Each row was made from one path, in order. Every step used is in the known rows, and no mark comes twice. Write each row's path.
In the rows, 128 means zero.
Known rows
kototog, rado, penarod, teda: [114 102  71 157 103 180 117  77 103 232 162 152 121 156 106 124 124 136
 127 103 170 134 129]
kototog, teda, penarod: [130 138  93  97 136 187 171 121 150 226 143 190 145 111  72 113 139 112
 105 127 136 128 124]
kototog, teda, zesali: [112 117 110  97 130 189 150  54 151 189 123 172 130 108  44 103 139 140
  82 159 133 121  83]
rado, zesali, teda: [101  81 122 121  96 145 116  66 152 169 152 114 119 142 109 103 122 183
  90 150 146 145 111]
konofi, zibu, penarod, teda: [123 110  88 188  91 133 144  70 138 203 133  91 146 128 113  96 125 121
 130 101 143 162 134]
zesali, teda: [103  84 110 108  81 133 132  85 146 163 146 120 139 134  87  94 122 141
 106 143 143 150 114]
penarod, teda: [ 89  91  94 157  94 156 129  61 129 184 156 117 137 148 106 103 125 127
 119 117 147 149 119]
rado, zesali, teda, konofi, zibu: [113 108  95 153  83  89 122  87 162 139 125 124 110 106 127  96 116 185
 150 153 131 131 110]
zibu, penarod, teda, konofi, rado: [125 144  63 101  94  68 157  58 108 200 130  91 131 124 101 111 141  95
 137 123 124 130 115]
teda, konofi, rado: [137 136  68  75  85  68 147  87 120 171 114 106 129 124 111 113 134 120
 128 139 114 103 118]
kototog, zibu, konofi: [109 120  60 111  80 109 140  46 117 158 109 134 141  92  96 109 149 133
 101 137 137 117 124]
kototog, teda, konofi: [ 87 118  87  89 110 148 137  47 117 168 148 178 127  99  78 111 150 127
 127 160 143 112  97]
zesali, teda, konofi, zibu, penarod: [140 130  89 148  82  93 152  86 142 177 114  97 145  95 100  87 126 130
 133 123 130 136 125]
zesali, teda, penarod: [125 128 101 111 111 139 168 137 160 205 147 149 147 122  75  96 119 120
 108 121 132 139 120]
rado, penarod: [142  97  90 139  91 166 102 124 142 204 149 138 137 142 128 113 100 165
 117 109 139  99 150]
kototog, rado, penarod, teda, konofi, zibu, zesali: [147 124  81 184 101 135 119  62 109 202 104 151 124 105  68 114 125 158
 116 146 134 115 123]
zibu, konofi, teda, zesali: [113 116  95 115 122 132 170  38 159 165 122 138 126  92  81  76 123 153
  92 131 108 107  92]
zibu, penarod, teda, konofi, rado, zesali: [127 131  85 122 111  98 134  43 122 207 134  86 110 136 128 119 139 154
 107 129 129 120 117]
kototog, rado, zesali: [141 103  97 119 105 180 125  67 109 195 118 132 113 153 123 128 139 192
  61 133 158  99 119]
zibu, konofi, rado, penarod, teda: [113 114  57 144  98 114 121  74 116 230 164 113 122 141 122 121 118 122
 149  98 139 142 141]
konofi, zibu, zesali, teda: [136  92 116 151  83 124 126  76 152 165 112 117 141 112  62  92 118 158
  97 164 127 154 121]
teda, konofi: [ 98 116  88 113  86 116 134  76 121 150 133 137 135 111 100  99 129 139
 123 140 131  91 108]
konofi, rado, zesali, teda, penarod: [140 137  98  99 122 121 164 128 163 219 142 130 126 133  97 109 121 143
 103 127 126 139 121]

Write each row's path
[ 79 107  96 103  84 102 135  65 127 148 150 138 129 109  80  92 130 136
 132 153 139 123  94]	zesali, teda, konofi
[115 102  93  94  94  91 131  60 135 183 143  93 112 133 111 112 132 163
 104 145 133 148 116]	zibu, konofi, rado, zesali, teda
[150 132 107 143 112 132 164 129 165 207 118 146 147 104  55  94 115 133
 101 139 119 145 125]	konofi, zibu, zesali, teda, penarod
[134 130  82  77  90  63 147  64 117 178 115 106 128 114  68 109 138 120
 117 163 114 126 107]	zibu, zesali, teda, konofi, rado
[128 114  97 186  93 118 125  54 131 169 103 126 136  99  70  99 124 154
 114 156 118 125 119]	penarod, teda, konofi, zibu, zesali
[ 93 111 106 147 115 159 145  53 147 186 131 131 129 130  61  90 123 137
  96 132 134 132  83]	penarod, teda, zesali
[114  96  81 116 103 121 160  41 143 157 145 128 134  99 130  83 125 148
 112 116 114 117 133]	zibu, konofi, teda
[113 133  64  98  91  70 146  64 115 183 134 105 123 130 107 114 137 108
 144 133 123 127 111]	penarod, teda, konofi, rado
[140 124  69  95  90  91 117 110 133 208 151 128 117 129 114 117 113 142
 151 129 129 112 132]	zesali, teda, konofi, rado, penarod
[ 67 112  84 141  95 118 133  47 113 164 156 136 127 120  95  99 132 123
 142 132 143 123  98]	penarod, teda, konofi
[122 125 111 120 124 148 156 122 164 210 150 144 130 128  93 102 118 153
  97 126 135 136 117]	rado, zesali, teda, penarod
[112 138  64 132 117 120 140  44 139 214 126 141 112 112  67 109 131 129
 120 131 131 132  93]	kototog, zibu, konofi, rado, penarod, teda, zesali
[121 128 100 171 113 142 157  60 155 200 114 108 135 116  68  87 122 131
 106 118 130 143  94]	konofi, zibu, penarod, teda, zesali
[159 131  46 102  88  97 120  98 126 215 124 127 125 119 124 129 124 139
 131 118 127 109 150]	kototog, zibu, konofi, rado, penarod
[120 124  88 138 119 141 136  73 150 221 137 129 116 137  76 105 113 137
 118 122 128 127  98]	konofi, rado, penarod, teda, zesali
[132 137  79 116 129 131 191 101 158 200 144 155 143  94 111  85 120 124
 114  98 108 115 135]	zibu, konofi, teda, penarod
[169 121  92 160  81 124 149 107 148 187  98  84 159 113 120  94 118 138
 109 105 127 126 148]	konofi, zibu, penarod
[129 139  77 116 110  97 134  26 127 197 121 102 106 126 120 124 150 153
 104 146 135 126 109]	kototog, zibu, penarod, teda, konofi, rado, zesali
[123  95 111 120  90 138 129  39 138 166 110 140 142 108  35 100 143 145
  72 185 140 152 105]	kototog, zibu, zesali, teda
[137 130 112 124 118 146 165 117 150 215 131 151 152 113  41  96 122 122
  83 138 123 138 120]	zibu, zesali, teda, penarod
[148 116 102 166  87 116 124  73 135 160  88 126 141  93  74  98 122 163
 102 160 110 106 124]	teda, konofi, zibu, zesali
[134 145  70 113 128 128 191  85 162 191 131 171 139  84 102  91 132 124
 111 116 114 119 128]	kototog, zibu, konofi, teda, penarod
[107 108  93 164  99 153 145  52 119 214 149  94 152 138  95  99 132 107
 107 101 147 152 126]	zibu, penarod, teda
[103 112  99 159 119 169 128  70 150 211 145 143 122 134  72  98 110 147
 111 122 137 125  95]	rado, penarod, teda, zesali
[123 123  59 173  88 113 125  91 125 182 130 150 111 116 123 112 119 154
 172 123 148 125 122]	kototog, rado, penarod, teda, konofi, zibu
[121 128  73  67  84  56 149  79 125 168 128 106 123 122  95 109 135 117
 137 151 120 128 107]	zesali, teda, konofi, rado
[158 109  72 122  96 183 116 117 105 226 134 161 128 148 113 128 119 158
 106 109 160  94 142]	kototog, rado, penarod
[151 134  85 155  81 102 150  94 136 178 103  96 151  95 113  93 125 133
 126 114 126 116 132]	teda, konofi, zibu, penarod
